Every row comes from one small tree of marks. Brackets hold a mark, then the marks that hang from it, in the order of their numbers. Every link used is in the known rows. Which tree was each row made from?
In the rows, zero is written as 128.
Known rows:
[k_218 k_300 k_648 k_741 k_884]: [135 118 141 136 162 133 119  96 115  90 144 144 100 169 139 107 123 133
 107  85]
[k_881 k_218]: [132 121 118 117 141 140 129 149 124 152 110 136 131 107 121 124 132 131
 164  71]
[k_541 [k_218 k_884]]: [140 122 102 119  91 127 146 129 122 152 134 125 120 186 132 107 128 127
 139 157]
[k_317 [k_300 [k_218 k_741]]]: [132 146 115  99  73 152 133 126 126 127 154 105 141 112 146 146 131 139
 108 201]
[k_741 [k_218 [k_300 [k_17 k_9]] k_884]]: [127 136 167 154 165 131  97  98 131 127 135 127  97 193 129 156 118 111
 104  77]
[k_317 [k_300 k_17 [k_218 k_648]]]: [133 145 130 112 136 132 136 136 140 130 123 107 163  83 141 141 135 134
 121 179]
[k_317 [k_300 [k_17 k_9] [k_218 k_884]]]: [137 141 152 122 130 169 136 129 131 137 139 107 138 166 143 146 131 128
 118 158]
[k_881 [k_218 k_300 [k_648 k_256] k_741]]: [109 119 115 135 193 117 118 131 125 137 129 144 132  96 137 107 131 134
 145  74]
[k_317 [k_300 [k_218 k_884]]]: [140 146 124 104 104 159 135 118 131 117 140 116 139 161 135 151 133 133
 107 163]
[k_884 [k_218 k_300]]: [119 138 154 137  72 130 103 131 118 113 112 125 152 113 121 135 135 113
 123 162]
[k_884 [k_218 k_300 k_648 k_741]]: [111 126 142 132  94 118 104 127 107 102 122 135 157  96 129 115 131 121
 132 151]
[k_300 [k_17 k_256] k_218]: [129 134 117 129  64  96 156 169 164 163 115 108 153 101  97 135 132 139
 144 166]
[k_541 k_218]: [131 127  96 112  82 122 143 143 125 165 129 113 126 102 141 108 133 129
 141 214]
[k_300 k_17 [k_218 k_648 k_884]]: [131 122 121 122 113 122 168 144 143 128 111 126 150 108 111 129 125 133
 149  94]
[k_218 [k_300 k_17] k_648 k_741 k_884]: [138 120 157 151 160 116 120 107 123 104 140 137 110 172 140 104 118 133
 113  66]
[k_884 k_218]: [125 129 133 123  54 131 113 152 109 125 108 131 157 106 113 136 132 114
 150 158]
[k_741 [k_218 k_884]]: [136 131 124 128 129 128 105 113 120 127 132 139 102 177 114 160 116 116
 122  77]
[k_300 k_17 k_218]: [128 135 120 119  45 123 162 160 149 153 118 104 146  63 117 139 127 133
 144 161]
[k_218 [k_300 k_17] k_741 k_884]: [147 131 165 156  83 127 116 110 126 124 159 120  95 221 137 119 113 130
 100  77]
[k_218 [k_648 k_256] k_741]: [120 114  86 120 127 111 123 156 108 139 138 141 121  39 133 116 127 132
 147 175]
[k_881 [k_218 k_300]]: [125 130 140 131 161 141 121 127 133 139 114 132 126 116 131 120 136 129
 138  77]
[k_17 k_9 k_256]: [131 118 142 136 163 161 116 164 127 166 114 122  97 132 115 130 147 126
 147 216]
[k_218 [k_300 k_17] k_648 k_741]: [127 126 147 140 143 108 117 126 129 122 131 120 123  57 150 106 126 133
 117 150]
[k_648 k_256]: [126 132  97 130 105 120 120 165 124 162 125 131 115  67 118 144 132 117
 134 197]
[k_317 k_300]: [148 146 135 110 122 151 110 132 122 133 130 113 132 111 146 147 135 127
 109 200]

Write each row's tree:
[130 124  98 103  23 148 163 130 125 124 153 122 116 153 117 133 119 140
 130 126]  [k_300 [k_218 k_741 k_884]]
[138 150 134 114  96 139 135 138 141 140 134 101 155 105 139 148 133 133
 115 182]  [k_317 [k_300 k_17 k_218]]
[129 139 148 143 144 126  97  91 130 114 134 133  96 186 123 158 118 115
  96  81]  [k_741 [k_218 k_300 k_884]]
[113 127 151 142  96 107 104 135 113 111 120 131 164  96 129 114 129 121
 136 139]  [k_884 [k_218 [k_300 k_17] k_648 k_741]]
[102 127 129 140 105 106 102 135 109 111 126 140 157  95 125 120 132 117
 130 158]  [k_884 [k_218 k_300 [k_648 k_256] k_741]]
[137 117  95 117  56 124 144 129 113 155 158 122 112 198 141  99 119 134
 137 151]  [k_541 [k_218 k_741 k_884]]
[130 123 119 124 179 120 107 110 118 113 118 149 115 140 115 151 120 118
 130  70]  [k_741 [k_218 k_648 k_884]]
[118 121 129 134  66 132 155 167 145 171 143 101 128 122 117 125 129 141
 150 182]  [k_300 [k_17 k_9 k_256] [k_218 k_741]]
[127 121  99 102 109 145 165 130 133 109 116 135 134 106 110 131 131 134
 140 122]  [k_300 [k_218 k_648 k_884]]
[115 117  81 108  86 131 162 136 124 120 145 137 130 121 115 127 124 138
 140 125]  [k_300 [k_218 [k_648 k_256] k_741 k_884]]
[129 117 139 135 230 136 124 111 129 113 104 156 129 163 125 111 134 129
 144   8]  [k_881 [k_218 k_300 k_648 k_884]]
[121 129 119 137 167  89 134 130 147 152 115 119 144  99 140  93 140 130
 130 199]  [k_541 [k_218 [k_300 [k_17 k_256]] k_648]]
[139 125 153 138 206 139 120  98 129  88 107 147 110 151 130 119 134 123
 108  93]  [k_218 k_300 k_648 k_884]
[125 119 111 128 137 115 137 104 121 128 148 129 120 174 150  86 126 134
 121 147]  [k_541 [k_218 k_300 k_648 k_741 k_884]]
[129 117 114 122  78 117 166 143 136 129 135 122 144 122 118 120 117 140
 148  92]  [k_300 k_17 [k_218 k_648 k_741 k_884]]
[123 120 124 148 176 116 113 106 117 103 150 151 103 167 135 112 123 128
 105  98]  [k_218 k_300 [k_648 k_256] k_741 k_884]
[142 126 165 152 210 121 120 108 137 102 106 140 122 150 129 118 130 122
 114  73]  [k_218 [k_300 k_17] k_648 k_884]
[127 139 143 116 157 158 136 136 133 135 126 106 151  88 149 141 138 130
 126 194]  [k_317 [k_300 [k_17 k_9] [k_218 k_648]]]
[124 131 140 137 203 118  99  88 128 101 121 145 109 152 123 148 122 116
 105  74]  [k_741 [k_218 k_300 k_648 k_884]]
[121 124 106 134 194 108 104 117 119 122 123 157 115 143 111 155 120 113
 130  77]  [k_741 [k_218 [k_648 k_256] k_884]]
[134 125 120 125  23 124 165 145 137 144 149 113 130 158 116 129 113 139
 140  99]  [k_300 k_17 [k_218 k_741 k_884]]
[108 127  81 103 105 128 161 150 136 129 114 129 144  23 114 136 137 132
 142 189]  [k_300 [k_218 [k_648 k_256]]]
[113 129 101 125 181 103 102 130 122 135 119 145 123  60 120 155 126 115
 133 134]  [k_741 [k_218 [k_648 k_256]]]
[124 116  93 101  72 140 164 128 124 110 139 133 128 122 119 123 123 141
 140 120]  [k_300 [k_218 k_648 k_741 k_884]]
[132 138 178 159 153 132 110 137 147 150 117 107 108 112 133 129 139 123
 110 185]  [k_218 [k_300 [k_17 k_9 k_256]]]
[126 113 133 133 194 135 123 110 119 115 130 153 123 177 132 102 126 136
 142   4]  [k_881 [k_218 k_300 k_648 k_741 k_884]]
[125 132 150 148 202 106  98  96 134 109 119 141 115 156 123 147 120 116
 110  60]  [k_741 [k_218 [k_300 k_17] k_648 k_884]]
[136 121 179 155 235 148 120 107 129 107 107 137 109 155 137 115 133 119
 119  88]  [k_218 [k_300 [k_17 k_9]] k_648 k_884]
[143 147 139 120 107 141 137 128 138 131 136 108 150 163 134 147 128 132
 112 142]  [k_317 [k_300 k_17 [k_218 k_884]]]
